Known rows, with every way that one mark hangs from another
(filis tarol teluge): [ -6  42 -31  -3  -5 -29   3  -9 -13 -15  30  47  13 -15   9   4 -17 -15
  26  12  -2   1  -5   2   7  14  29 -30 -13  -5  -5   6  25  -4   5  41
  -1 -13  -1 -21  13  26  27  12  24   0  16  -9  -1 -13  27  58  39   6
  14  23]
(fovup famor (fategi kalesad)): [ -4  29 -19  11  -5 -17  32   9  -4 -21  10  46  17  -3  10  -7  -9 -14
   8  20  11 -14  12   5   5  -8   7 -10 -30   5   6   6  20  24  34  42
   0  10   7 -21   3  18  52   9  -4   2  12   0 -14  12   3 -70  26  -6
  12  32]
(bezuk safo): [-11  24 -13  10  -4 -17   1   1  -2  -5  17  40 -19  -5   2 -11 -10 -19
  -4   0   0   6   2 -26   8  15  19 -29   2  -2 -19   3  16  11  -7  26
   2 -16   9 -25   6  54  21  -1   6  -2  15 -12   3  -7 -13 -33  21  -3
  15  30]
(tarol fategi (lili budemi) (safo robi) velefaf): [  1  -6   9  16 -13  -2  -4 -32  -8   6 -22  15   2  46   5  10 -16   3
  -5 -41   3  10  15   8   8  -3  12 -21  14   2 -14  -7  11  10 -18 -15
   3  19  11  13  21  18  23  -4 -22  -4 -10  -8   9  -6 -13 -15 -16   7
  -1  -6]
(tarol lili (safo robi)): [ -7   5   2  18  -9 -14 -11  -2  -4  -4  -9  32 -30  30   7  -3  -8 -13
  -5 -33   0   8  10   1   4  -3  13 -12  -6  14 -13   1  18   9 -18  23
   0   8  14   8  12  30  19  -6 -34   2  11  -9   0  -5  -4 -18   7  -3
  13   7]
(safo (robi famor)): [-11  19   1   9  -8  -3 -22   5 -12 -11   3  41 -11  -1   5 -11  -7 -12
   8  -9  -1   8  10  -1  -9   9  -1 -27  23  -3  -4   6  29   8  -3  41
   0  21   6   5   6   2  45  -4  -7  14  24 -11   1  -3  12 -16  31  -3
  10  16]
(robi famor safo): [-11  22  -1  19  -5  -6 -21   5  -6  -8   0  44 -13  -5   7  -4  -7 -14
   0   9  -1   4  15   4 -16  19   4 -33  23  -4  -1   7  29  10  -1  50
   9  21   8 -17  11   9  16  -5 -18  13  27 -11  -1  -2 -19 -33  20   8
  16   8]
(fovup famor): [ -4  24 -14   7 -12 -28  21   3  -6 -21  14  44   8 -11   8 -21  -8 -13
  10  10   5 -16   9   5   0  16   5 -27  -9  -3  -6   8  27  11   5  45
   1  23   5 -19   0  20  61   4 -11   6  20 -14  -2   4   3 -52  27  -5
  16  28]
(tarol (fategi kalesad) lili (safo robi) velefaf): [-10  -4  11  17  -9  12   0 -11  -7   1  -7  27 -19  56   7   2  -7  13
 -12 -24   9   6  15  -4  17 -26  21  18  15   9  -8  -5   4  15   5  -8
   1   0  12  16  21  26  12  -2 -27  -6 -11  -2 -14   0  -2  -1 -21   7
  12  10]
(filis (tarol lili (velefaf kalesad))): [-11  25 -11  -8 -10 -16  14 -31  -6  -6  29  35   1  38  16   3 -16   0
   8  12   7   5  25  14  28  -6  36  -3  -4  13  -8  -3   8   5  14   3
  -3  26   6   5   3  27  33  -4 -26   3  -3 -14  -7   4  32  12  36  17
  23  21]
(bezuk (safo (robi famor))): [-14  20   0  17  -8   1 -27   6  -8 -10   1  32 -38   2   1 -12   2 -13
   0 -21  -3  17   7 -35  -3   7   1 -32  19  -7 -17  -4  22  10 -10  34
   7   5   8   2   8  33  26  -7  -5   7  23  -6   7  -9  -9 -30  21  -4
   9  13]
(tarol (fategi kalesad) (lili budemi) (safo (robi famor)) velefaf): [ -4  -6  17  12 -10  13  -9 -16  -8   4 -31  16   2  56   5  14 -12  14
  -4 -36  12  11  12   2  15 -23  -3 -12  32   2  -4 -16  16  14   7 -11
  10  28  15  15  17  22   5  -6 -31   1   2   0  -9   9 -22 -10 -16  13
   2  -6]
(budemi lili): [ -9  27   0   5  -6 -33  11  -2  -6 -19  20  48  19 -25   9 -14 -16 -11
  -1  -6  -2  -7  14   1   6  12  21 -23   5   3 -11   6  29  15  13  36
  -8  16   7 -20   3   7  57   1 -27   1  15 -22 -20  33  14 -22  26   0
  21  26]
(tarol (fategi kalesad teluge) lili velefaf): [ -9  10   3   1  -8 -14  19  -3 -12  -6  13  35  21  49   8   9 -12   5
 -14   6  14  -8  12 -11  30 -12  28  18  10  -7  -4  -5  11  18  28   7
  -6  -9   7  -3   3  14  21  12   4  -7 -10   8  -4  -4  -2 -27   0  16
  15  29]
(tarol (fategi kalesad teluge) (lili (budemi (safo robi))) velefaf): [ -8   3   7  18 -15   5  -8 -24 -12   3   3  18  23  36   6   2 -16   6
  -6 -39   3  15   2   0  24 -24   8  -1   8 -17  -6 -17   5  13  20 -13
   4 -11  15   6  10 -38 -21   1  -7 -21 -10  10   3 -12  -8 -33 -12  15
   6  20]
(tarol (safo robi) (velefaf kalesad)): [-19  12   0  12 -12  12  -6 -38  -4   1   4  22 -27  -7   8 -10 -12   2
  -2 -13  -2  23  14   6   7 -19  16   2   2  21 -16  -5  -8   2  -5  -3
   2  13  12   5   7  37  13  -7  -4  -5  -3  -3   0  -4  14 -19  24  10
  18   2]
(lili (budemi (safo robi))): [ -9  22  -8  25 -12  -6 -22 -21  -5   0   5  26   9 -21   4 -11 -21 -15
  11 -32  -9  24  -1  15  -3   3   3 -44   3  -8 -10  -4  19   8  -9  17
   5  -2  16 -11  13 -31  13  -8  -3  -7  20  -8   1  -6  -3 -31  20  -2
   7  25]
(budemi (safo robi)): [-13  24  -6  27 -14  -1 -24  -3  -7  -8  15  36 -19 -14   6 -25 -10 -16
   4 -21  -9  11   2   7  -4   4  14 -28   4  -6 -10   3  16   7  -4  32
   3  -3  10  -6  13 -29  14  -4  -3  -3  16  -9  -3 -14   7 -28  17  -6
  15  33]
(filis (tarol fategi)): [  6  33 -21   0   0 -13   7   9 -12  -9  21  53   6  -4  13  -6  -6 -12
  16  20   0  -4   9   9   2  15  29 -37  16  -6  -2   9  21  15   8  35
   3  -3  -2 -24  19  13  53   9  16   2  14 -16   3 -18  13   9   4   0
   6  28]
(filis (tarol (fategi kalesad) lili (safo robi) velefaf) teluge): [ -7  10  -9   7 -10   7  -1 -16 -15  -2   3  30  -9  43  13  14 -10  12
   9 -19   6  10   0 -11  25 -26  32   9  -7   2  -4  -9   3   2   5   0
   5  -8   6  19  28  34  -9  11 -11 -10 -16   7 -12 -10  10  82 -13  15
   9   3]
(fategi kalesad): [-11  28 -17   3  -1 -17  16   3  -5  -8  17  40  11 -10   5  -6 -27  -6
   4  15   5   1   2   0  11  -7  18  -3  12   6  -3   2  22  14  21  29
  -7 -11  11 -25   0  23  29   1  11   1  23 -10 -24  14  13 -14  28   1
  20  39]
(filis (tarol lili (safo robi) (velefaf kalesad)) teluge): [-17  16 -11   1 -12  -4  -6 -44 -11  -4   6  24 -24  26  12  10 -11   2
  12 -19  -1  23   8  -5  23 -26  27   8 -20  14 -11 -10  -4  -4  -2   0
   3  16   7  22  15  42 -20   2 -20  -7 -18   4   1 -11  23  69  24  18
  17  -6]

Rows
[-10   1  12  13 -10   5  -6 -26 -11   3  -4  21 -20  30  11   4   3   5
 -16 -24   1  13  20 -14  17 -27  20  16   1   6 -10  -8 -11  11   9  -8
   1  16   9  16   9  22   0   3  -9 -10 -19   9  19 -19  -4 -38  -9  14
  13  -3] => (tarol (fategi teluge) lili (safo robi) (velefaf kalesad))
[ -5  -3  17  13 -10  14 -13 -36  -6   7 -30  18  -6  41   7  11  -6  12
  -9 -32   3  16  26   4  15 -24  -4 -10  30   2 -10 -12   3  13   4 -14
   7  56  11  14  14  24   4  -9 -32   3  -6  -6   7   2 -14 -24  -6  15
   3 -12] => (tarol fategi (lili budemi) (safo (robi famor)) (velefaf kalesad))
[ -6  12  -6   7  -9   5  -6 -34 -12  -2   3  30 -20  33  14  12   0   9
   8 -18   1  16  13  -9  21 -28  29   5  -9   4  -8  -8 -11   1   3  -4
   6  20   2  21  26  35  -9   8 -13  -5 -24   2   6 -20  18  68  -3  16
  11  -6] => (filis (tarol fategi lili (safo robi) (velefaf kalesad)) teluge)
[ -9  10   4  15  -8  18  -7 -28 -12   0  -3  24 -17 -14   9  -5   1   4
  -9 -10  -2  18  14 -14   8 -23  17  10   3   5 -10  -3 -17   9   7  -7
   6   3   5   0   6  31   4   7  21 -11 -16  14  27 -22   0 -41  -5  12
   8  -2] => (tarol (fategi teluge) (safo robi) (velefaf kalesad))
[  2  20  -7  -3 -11 -19  10  -8 -17 -10  20  43   7  52  16  10  -3  -6
   2   6   6  -6  15   3  21  14  40 -17   4  -8  -5   3  15   7   7  12
   1  -1  -2   0   8   6  35  13  -3  -5 -10   0  23 -22  10   6   4  14
  12  17] => (filis (tarol (fategi teluge) lili velefaf))
[-20  21  16  26 -20  -3 -36   4  -8 -23   7  44  -9 -24   9 -25  -2  -9
   1 -34 -11   6  12   0  -2   2   6 -37  18 -10 -10  -3  32  11  13  46
   8  30  12   1  15 -43  16  -7 -55  -2  21 -15 -20  27  -4 -26   9   1
  21  19] => (budemi lili (safo (robi famor)))
[  5  19 -18  -7 -11 -26  11 -34 -14  -2  12  32  43  42   9  21 -25   2
  18  -7   5   0   5  10  23   9  30 -33  -3 -15  -7  -5  21  -2   4   1
  -3  14   0  -3  21  12  28  14   7  -4  -9 -12   6 -16   9  64  12  18
   2  11] => (filis (tarol fategi (lili budemi) velefaf) teluge)
[ -4   5   5  13 -16  10 -12 -15 -15  -2  -4  26 -12   2   9  -7   3  -5
 -10 -19  -1  11   3 -13  -1   1  17  -9   3  -1 -13  -2   1   7 -12   6
  10 -15   0   0  12  20  19  11  14 -10  -8  10  28 -32  -6 -33  -9   7
   6  -1] => (tarol (fategi teluge) (safo robi) velefaf)
[ -7   9   8  18 -15   4  -9 -45  -9   6   2  16  17  22   8   1 -10   3
  -5 -37  -3  20  16   2  21 -24   4  -6   6 -14 -10 -14  -6  15  18 -19
   4  18  12  10   8 -36 -17  -1  -1 -18 -17   9  22 -18  -3 -48  -5  18
   7  12] => (tarol (fategi teluge) (lili (budemi (safo robi))) (velefaf kalesad))
[ -3  25 -18   2  -9   2   4 -34 -11  -5   8  34 -11  -7  13  11 -10   5
  10  13   1  14   8  -9  19 -12  32  -4  -2   4  -9  -5  -7   3  11   4
   8   4  -2 -18  23  51  -6  12  23  -5 -14  -3   3 -19   6  54   4  20
  11   4] => (filis (tarol fategi safo (velefaf kalesad)) teluge)
[  2  27 -20   0  -1 -27   9   2 -16 -13  17  49  14  35  12  11 -10  -7
  12  10   4 -10   6  -7  15   8  32 -23  -4 -15  -2   6  22   4  10  34
  -4   6  -2  -8  24  18  28  17   2   1   2 -13  -1 -18  10  66   5   7
   8  26] => (filis (tarol fategi lili) teluge)
[ -6  -3   8  11 -10   1  -2 -26 -10   9 -17  12  14  37   4  17 -17   3
  -8 -38   8  15   1  -3  22 -28   5   3   5   0  -9 -15   5  14  10 -24
   5  -8  14   6   8  27  -6   1  -6 -14  -9  18  10  -6 -17 -29 -18  15
   1  -3] => (tarol (fategi kalesad teluge) (lili budemi) (safo robi) velefaf)
[ -3   6   5  21 -15  16  -9 -14 -10  -3  -3  30 -26  14   8  -8   0   2
  -5 -17  -1   9  10  -4  -3   1  20 -11  15   5 -13   2   3   6 -15   7
   5   3   4   4  23  24  28   0  -3  -1  -7  -8   6 -19  -5 -14 -10   1
   6   4] => (tarol fategi (safo robi) velefaf)
[  0  22 -17   6 -14  -2   1 -20 -15  -9  11  39  -2   7  12   8 -10  -2
  11   6   4   3  -2  -4  12   9  36 -26  -1  -1  -9   0   7  -1  -7  18
  10  -9  -4 -18  28  43  11  16  17  -6 -10  -5   8 -26   4  60  -4  15
   8   5] => (filis (tarol fategi safo velefaf) teluge)
[ -9  -5  18   9 -13  14 -17   2 -16  -4 -18  25 -19  55  10   8   4   9
 -13 -22  11   6   8 -18  18 -23   8  11  23  -1  -4 -12  11  11  14   7
   8   8  10  19  10  25  -9   4 -18  -5  -5  17   8  -4 -21 -27 -18  16
   9  -1] => (tarol (fategi kalesad teluge) lili (safo (robi famor)) velefaf)
[-10  20 -18  -5 -10 -23   6 -60  -5   3   1  18  16  17   9  26 -29   0
  16 -15   3  19   6  10  32 -16  20 -13 -20  11 -14 -18   6  -8   5 -11
   3  18   9  -8  11  55  -9   0  -7  -9  -8  -4   1  -2   3  49  26  27
  13  -2] => (filis (tarol (lili budemi) safo (velefaf kalesad)) teluge)
[ -2  15  -6   0  -7  -5   5 -23 -11  -2   7  33  -9  33  17  13   0  -1
  -4   1   3   6  19  -1  27 -14  38   1  -3   5  -7  -6  -6  10  13   0
   9  12   5  -8   8  42   2   6   2  -9 -16   6  21 -19  -4 -12  -6  21
  15   3] => (filis (tarol (fategi teluge) lili safo (velefaf kalesad)))
[  6  15  -7  -5  -5 -11   9 -41  -7   6  -2  21  18  24  12  22 -14  -2
   1 -11   6  13  12   7  29 -13  27 -13   1   2  -8 -13  -2   7  14 -16
  11  13  10 -14   7  42   6   2   1 -11 -16   7  28 -13  -9 -18  -6  25
   6  -3] => (filis (tarol (fategi teluge) (lili budemi) safo (velefaf kalesad)))
[ -3  11   3  17 -13  -4   3 -42  -2   3   7  24  24  33   9  -1 -18   6
 -10 -14   2  10  24  10  26 -15  14 -14  18 -12  -9  -9   0  13  17 -19
   2  38  12 -10  17 -19  -7  -7 -18 -10  -9 -16  -8  -2 -16 -38  -4  18
  12  28] => (tarol fategi (lili (budemi safo)) (velefaf kalesad))
[ -1  -6  18  15 -16   7 -18 -21 -10   5 -32  21   1  58   5  11  -6   6
  -4 -40   3  11  18   5   8   0   1 -31  29  -2 -10 -11  19   7 -14  -2
   9  41  10  18  20  19  16  -6 -34   5   0  -8  12  -4 -22 -20 -11  10
  -1 -14] => (tarol fategi (lili budemi) (safo (robi famor)) velefaf)
[  6  19  -6   7 -17 -16  -5 -25 -12  -4  14  34  30  41  12   9 -12 -12
   6 -19   1   5   5  17  24  11  30 -39   1 -20  -7 -10  15   7  10   2
  12  -4   7 -10  14 -27   3   5   2 -17  -5   1  23 -23 -11 -17  -9  20
   7  20] => (filis (tarol (fategi teluge) (lili (budemi safo)) velefaf))
[ -4  24 -14   4 -17  -9  -1 -20  -8  -8  12  37 -17   7  13  -2 -11  -9
  13   0   3   7   5  20   9  15  41 -30   0  17 -13  -3  16   0 -15  15
  11  -8   5 -15  13  49  33   0   0  -3   5 -11   2 -11   7   8  19  11
  17   8] => (filis (tarol safo velefaf))
[  3  14  -7  -1  -6 -12  12 -23 -10   0  -6  23  26  36  12  24 -19   0
   4 -11  11   4  -2  10  31 -14  29 -12   1   2  -5 -16  11  11  15  -8
  11 -14  10 -18   9  40  -3   4   6 -14  -5  10  13  -7 -11   0 -16  23
   6   3] => (filis (tarol (fategi kalesad teluge) (lili budemi) safo velefaf))
[  0  20  -9  15 -12  -4 -35  -8 -15  -7  -7  35  18  30   9  10  -5 -10
  21 -31  -7  11  -1   1   9  -2   5 -48  12 -29   1 -12  26   2   6  33
  14  26   5   7  30 -41 -13   3 -12  -3   8  -3   9 -20  -7  54  -5  10
  -3   9] => (filis (tarol fategi (lili (budemi (safo (robi famor))))) teluge)
[  2  24 -21  16  -4  -1 -14  -2 -16  -8  -3  41 -20 -15  10   4   0  -9
  20 -11  -8  11  -7 -10  -3  -2  27 -29  -7  -3  -5   1   9   3  -9  35
  11  -9  -2  -5  29  28  10  14  18  -3  -1   1  13 -29  13  65  -7   2
   0   1] => (filis (tarol fategi (safo robi)) teluge)
[ -7  12   4   2  -6 -12  17 -22 -10  -2  16  32  12  37  10   4  -8   3
 -15   8   6   3  25 -17  27 -10  24  17   8  -5  -8  -1  -1  12  26   1
  -8  23   2  -1   2  12  19   9   6  -5 -14  -1  14  -9   2 -42   7  16
  17  19] => (tarol (fategi teluge) lili (velefaf kalesad))
[  3  -5  10  13 -15  -6  -7 -32 -12   6 -17  15  10  37   4  14  -7  -3
  -8 -45   0  13   6  -3  13  -5   5 -17  -2  -3 -13 -11  10   8 -10  -9
   5   8   8   8  12  19  11   3  -4 -12 -11   9  29 -22 -20 -37 -14  11
  -1 -12] => (tarol (fategi teluge) (lili budemi) (safo robi) velefaf)
[-15  26 -17   4 -14   3  -9 -47 -10  -3  11  24 -18 -20  11   3 -10   1
  20 -11  -4  26   2  -5  12 -24  26  -2 -21  15 -12  -7  -7  -4  -4   5
   8   3   3   5  15  40  -6   4   9  -5 -13   4   7 -16  30  65  26  16
  15  -5] => (filis (tarol (safo robi) (velefaf kalesad)) teluge)
[-16  23 -12   9 -18  -6 -14 -63  -9   0  19  15  17  20   9   9 -24   1
  23 -34  -5  30   5   9  25 -24  14 -21 -20  -6 -11 -17   2  -7  11 -12
   4  17  11  17  14 -23 -29  -3  -9 -12 -14   2   0 -11  21  52  30  23
  13  10] => (filis (tarol (lili (budemi (safo robi))) (velefaf kalesad)) teluge)
